What can hang from each mark
J_282: J_360
J_864: J_259 J_958
J_410: J_259
J_576: J_360 J_848
J_958: J_576 J_864
J_848: J_360
J_228: J_282 J_360
J_360: J_72 J_259 J_282 J_576 J_848
J_259: J_848 J_864
J_72: J_360 J_848

Each row was made from one small tree. The marks that hang from a mark follow it in brackets, in the order of their numbers. Every link used is in the known rows. Write each row's tree.
Known rows
J_360(J_848): [-42  13  -4  -3 -14 -14 -14  14  -4  23  16   0  20  -1  11   1  -2  -3
 -28 -20 -15  -2  12  -1  12   3   3 -19]
J_72(J_848(J_360(J_282 J_576))): [-23 -51   3   5  14   5  -9   7  39  21  33 -13  27 -46  -2  40  35 -49
 -30  11 -10  -3   2  -4 -58   2  13 -27]
J_410(J_259(J_848(J_360))): [-21  33  20  16   0 -48 -13  -2   2   7  23  -7  18  16   8  30  23  18
   8 -29 -20 -53  14   2  -9   5   8 -18]
J_864(J_259(J_848)): [  0  43 -35  14   3 -37  13   8  -4 -17  17   5  21  23  31 -13   2  19
 -13  -8 -23 -17  10  -3  42   3   1  -3]
J_958(J_576(J_848)): [-42  34  -4   0  12 -14 -12  25  30  47  34  17  26  21  19 -26  -1  -6
  -3 -44 -21   2  24  -9  10   7  -3 -13]
J_259(J_848(J_360) J_864(J_958)): [-79 -31 -13 -16 -18 -19   5 -14  -4 -13   1   2  20  38  19 -11 -11  31
 -33 -25 -25 -43  29 -12  -5  -4  24 -11]
J_848(J_360): [-38  -8  17   3  -2 -10 -12   5   2  30  11  -1  22  -3  18   1  12  -3
 -10 -23 -25  -9  15  -5 -19   1   7 -21]
J_72(J_360(J_259 J_282 J_576) J_848): [ 22 -12 -15  18   2   8  -4   3   9  19  41 -13  35 -55   0  37  12 -48
 -28  26 -14  26 -16   7 -19   4   9 -23]
J_228(J_282(J_360)): [-37  22 -22  14  32  30 -15   2 -19  27   7   2  25 -22  62 -41  50   7
 -31 -50 -22  -1   9   0   5   5  -1 -18]
J_228(J_282): [-38  11 -25  18  15  14 -12   1 -10  33  -2   5  20   0  54 -32  38   9
 -14 -49 -30  11  11  -9   5   5  10 -17]
J_410(J_259(J_848(J_360) J_864(J_958))): [-71  16  -2  -2 -21 -34  -1 -15 -18 -11   6   4  15  51   5   9 -15  50
 -11 -28 -30 -63  24  -5   8  -3  25 -10]
J_228(J_360(J_282 J_848)): [  1   6 -19  17  -1  17 -32  10   2   9  10 -13  24 -41  40   2  50 -16
 -40 -23   3 -15  -2   0  -1   2   4 -29]
J_72(J_848): [-27  27 -22   2  21 -10   9   6   3  40  15   0  25   3  28  18  -8 -19
   0  -8 -25  11  24  -1  -1  10  17 -13]
J_360(J_72): [-57  -1   6  -7  -9  -9  -4  11 -17  44   7  -3  16 -12  24   4  16  10
   4 -18 -28  16  17  -1  18  -1  21 -17]
J_958(J_864): [-29  13 -23  21   0 -10  13  14  -1  25  13   0  10  38  18 -10 -12  20
 -17 -17 -32  15  17  -7  13   3  10 -16]
J_228(J_282 J_360(J_72 J_259(J_864) J_576)): [-10 -49 -16   2 -38  55 -25 -10 -13  29   1 -28  25 -39   6   5  69  22
 -50 -18 -20  14  -9   0  50  -7  23 -25]
J_228(J_360): [-14  36 -25  14   8  19 -14   0  -5  40   4  -6  25  -6  45  -5  32  12
  -6 -38 -16  -4  18  -2  20   5  10 -21]
J_410(J_259(J_848(J_360(J_72 J_282)) J_864)): [-45 -16  32   0 -24 -45 -14  -1 -19  -9   9 -19   8 -21  22  38  45   9
 -14  -6 -20 -54   4  -1  -3  -7  40 -26]
J_848(J_360(J_72 J_259 J_282 J_576)): [-13 -92  38   1 -30   5 -21  14   2  11  27 -29  22 -61 -36  36  46 -14
 -34  16 -14  15 -21   2 -27 -12   0 -26]
J_360(J_72(J_848) J_259): [  1 -11   8  -8  -5 -14   7   8 -20  35  13 -19  27 -19  -4  39 -10 -16
   2  15 -26  31   6   6  24   3  13 -12]
J_848(J_360(J_259 J_282)): [  6 -37  22  15  -9  -9 -15  11 -19  -6   9 -18  23 -28   3   6  16 -12
 -26   3 -22   5 -14  -3 -31  -8 -11 -23]
J_864(J_259(J_848(J_360(J_72 J_576))) J_958): [-39 -66  -5  -4 -18 -14   0  -1  22 -15  27  -1  28   1 -23   7  23  27
 -24  -5 -16 -26   7   1  16  -5   6  -3]
J_282(J_360(J_72 J_259(J_864) J_848)): [-34 -25  24 -28 -41   4 -12  12 -47   5  14 -23  22 -34 -15  15   0   5
 -60  13 -17  -1  -4  10  48  -9   8 -20]
J_864(J_958): [-75   9 -34   1   2   2   5   4 -21  25   3  14  21  33  23 -27 -21  35
  -5 -32 -34   8  21  -7   6   0   6  -6]
J_958(J_576(J_360(J_259 J_282 J_848))): [ 14   4   6   6 -14 -15 -40  26  21   8  28 -21  26 -26  -8   5  -2 -12
 -43 -17 -14   7 -27  -5 -37  -3 -26 -17]
J_958(J_576): [-40  22 -17   3   3  -1  -6  15  20  46  21  12  25  19  25 -15 -11   9
 -14 -41 -27  11  21 -11  -1   3   9 -17]
J_72(J_360(J_282 J_576) J_848): [-16  -9 -22  14  18   6  -4   3  25  36  41  -2  30 -53  29  25  29 -54
 -22   8 -12  14   0   3 -31   7  25 -27]

Which tree is each row?
[ 19  -7 -17  19  -4  20 -27  16   9   7  35 -20  28 -39 -11   1  58 -12
 -27  -2  -2   2 -16   3  18  -3 -22 -22]  J_228(J_360(J_259 J_282 J_576(J_848)))
[ 17  40 -24  27   8 -21   7  36  35  20  36  21  23  54   5 -37 -22   3
 -21 -17 -29   6  12  -9  51   6 -12  -4]  J_958(J_576(J_848) J_864(J_259))
[ 19  35 -45  33   4 -39  26  13   8 -21  22   3  14  51  18 -15 -11  28
 -24  -2 -24 -10  10  -6  46   4   2  -2]  J_958(J_864(J_259(J_848)))
[  5  -2 -14  10 -21 -18  -4  -6  10   6  46 -10  31 -14 -12  22  18  -2
 -26  -4 -12   0  -3   6  12   3   3 -17]  J_72(J_360(J_259(J_848) J_576))
[-22  -2 -10   0  -6  22  -3  10 -13  12  37 -16  28 -22 -31   7  11  13
 -40   2 -20  12  -6   9  13  -4 -20 -16]  J_282(J_360(J_259 J_576))
[-20  40 -47  10  10 -31  -2   7  31  -4  23   9  29  47  24 -35 -27  42
 -14 -43 -29 -24   9 -11   6   4 -15  10]  J_864(J_259(J_848) J_958(J_576(J_360)))
[-53  64 -17   3 -20 -44   5  -5 -23   3  12  -2   9  40  21  18  -3  39
  -9 -18 -29 -45  20  -2  40   0  30 -14]  J_410(J_259(J_848 J_864))
[-21  -8 -20  12   1 -28   7  -3   0 -30  11  10  29  34  17 -23  -6  29
 -17 -16 -22 -37  15  -5  13  -1  -4   1]  J_864(J_259(J_848(J_360)) J_958)
[-49 -31 -15 -27 -27   0  19  -5 -41  15  -3 -11  25  15  -5  18 -45  14
 -18  19 -38  22  15   0  39  -4  30  -5]  J_360(J_72(J_848) J_259(J_864(J_958)))
[-21  26 -16  -9 -27 -43  -3  -4 -16 -12  11 -28  15  18   5  10 -10  31
 -22  -6 -33 -19   0  -5  10  -4   1  -7]  J_576(J_360(J_259(J_848 J_864)))
[-27   9 -11   8  19  26 -27   7 -11  13  14  -1  26 -34  45 -32  49  -8
 -55 -45  -8 -13   2   4   5   7  -7 -20]  J_228(J_282(J_360(J_848)))
[-48 -16 -17 -10 -46   8   4   4 -17  13  18 -14  18  10 -36  16 -13  23
 -47  17 -35  18  -2  -5  36 -11   9 -16]  J_360(J_259(J_864) J_576)
[-50 -15   7   7 -24 -29 -12  -3  12 -15  30 -15  12 -12 -14  39  44  10
 -38  -1 -16 -59  -1  -4 -20  -8  24 -27]  J_410(J_259(J_848(J_360(J_282 J_576)) J_864))
[  6 -30   1  14 -29   4 -28  11   3   2  43 -11  29 -58 -19  20  25 -34
 -57  15  -4  14 -28   7  -8  -3  -5 -28]  J_72(J_360(J_259 J_282 J_576 J_848))
[  2 -27  34  12  -3 -23 -22  20  -9  -6  23 -13  22 -27  -1  -6  24 -28
 -15   0 -17  -5 -12  -1 -17  -4 -22 -19]  J_576(J_848(J_360(J_259 J_282)))
[  1 -15   6   4 -39   0 -25   5   7  19  44  -8  32 -33 -35  26   4 -17
 -46   6  -9  15 -16  10  13   1  -5 -23]  J_72(J_360(J_259 J_576 J_848))
[-53   2 -20 -17 -25   2   0  13  -6  10  17  13  27  54 -11 -39 -52  27
 -31 -24 -35   7  16 -11  41  -6  -4  -3]  J_360(J_259(J_864(J_958(J_576(J_848)))))
[-30  -6 -10  -2 -45   6  -3  -6 -12  24  26  -7  26 -11 -17  16  -9   3
 -43  14 -33  17  -2   2  29  -7  19 -22]  J_72(J_360(J_259(J_864) J_576))
[-43 -70  10 -20 -62   5 -17  14 -15  -6  21 -29  15 -49 -44  36  22  -7
 -72  33 -14  14 -22   1  24 -17  15 -26]  J_360(J_72 J_259(J_864) J_282 J_576 J_848)
[-34 -35  -1 -29 -18  19   8   3 -16  24  31 -27  28 -43 -34  46   2 -13
 -47  33 -22  13   2  11  33  -4  19 -18]  J_282(J_360(J_72(J_848) J_259(J_864) J_576))
[-25 -52   4   2 -25   7 -10  17 -13  13  25 -24  19 -48 -27  21  34   0
 -29  17 -19  33 -19   2   3 -11   3 -22]  J_360(J_72 J_259 J_282 J_576)
[-63 -43  -2 -17 -31 -16  -3  -7  30  -1  27 -13  19   4 -12  25  28   7
 -47  -8 -17 -39  18  -9 -11  -5  25 -22]  J_259(J_848(J_360(J_576)) J_864)
[-58 -37  -9 -23 -43  11   2   5 -24  23   1   1  25  30 -12 -16 -46  41
 -33 -16 -39  23  13 -10  35 -11  21  -6]  J_360(J_72 J_259(J_864(J_958(J_576))))
[-91 -21   0 -33 -35  -8 -27   8  16  36  10  -3  21  10   3  -5 -27  24
 -39 -37 -28  -7  12  -9  -3  -5  20  -9]  J_259(J_864(J_958(J_576(J_360(J_72 J_848)))))
[-88   1 -36 -15 -15  13   6   4   1  30   3  19  23  51  21 -35 -46  37
 -34 -39 -38   5  29 -18  13  -5  24  -9]  J_259(J_864(J_958(J_576)))
[-16 -34   2 -13 -19  -8   7   7 -36   8   2 -27  19 -34  11  34  -3 -24
 -29  35 -29  24  -4  -1  17  -7  32 -19]  J_360(J_72(J_848) J_259(J_864) J_282)
[-22 -40  -1  -9 -32 -17  -1   5   1   6  35 -25  23 -16 -35  35  28  21
 -24   3 -13   8  -2   5  23  -4   4 -14]  J_360(J_72 J_259(J_848) J_576)
[-35 -15  27  10  14 -20 -24  19  10  13  24   0  19 -25  29 -12  40 -33
 -10 -15 -15 -19   5  -5 -31   0  -6 -23]  J_576(J_848(J_360(J_282)))
[ 26  12  -2  28   8 -26 -19  35  33  10  39 -16  18  15  -5 -18  -5  -8
 -23 -20 -26  14 -17  -9 -22   1 -30 -12]  J_958(J_576(J_360(J_259 J_282) J_848) J_864)
[ 22  31 -36  34   3  -9  14  26  26  18  23  16  21  52   9 -25 -33  20
 -30 -15 -34  17  10 -11  35   3   0  -7]  J_958(J_576 J_864(J_259))
[-25  11  -1   5   5 -16 -40  25  39  24  28  -9  22 -27  21  -2  15 -18
 -37 -36 -12  -7  -9  -9 -50   2  -9 -20]  J_958(J_576(J_360(J_282 J_848)))
[-65 -33 -22 -24 -39  31  -5   3 -25 -18  26 -10  27   1 -50  -4 -24  31
 -83   9 -17  -6  -4   6  31 -10 -11 -12]  J_282(J_360(J_259(J_864(J_958)) J_576 J_848))
[  2 -11   0   9 -20 -12 -18  19 -23 -13  15 -15  21 -27  -4   6   3 -10
 -44   8 -11  13 -19   0  -1  -6 -14 -20]  J_360(J_259 J_282 J_848)
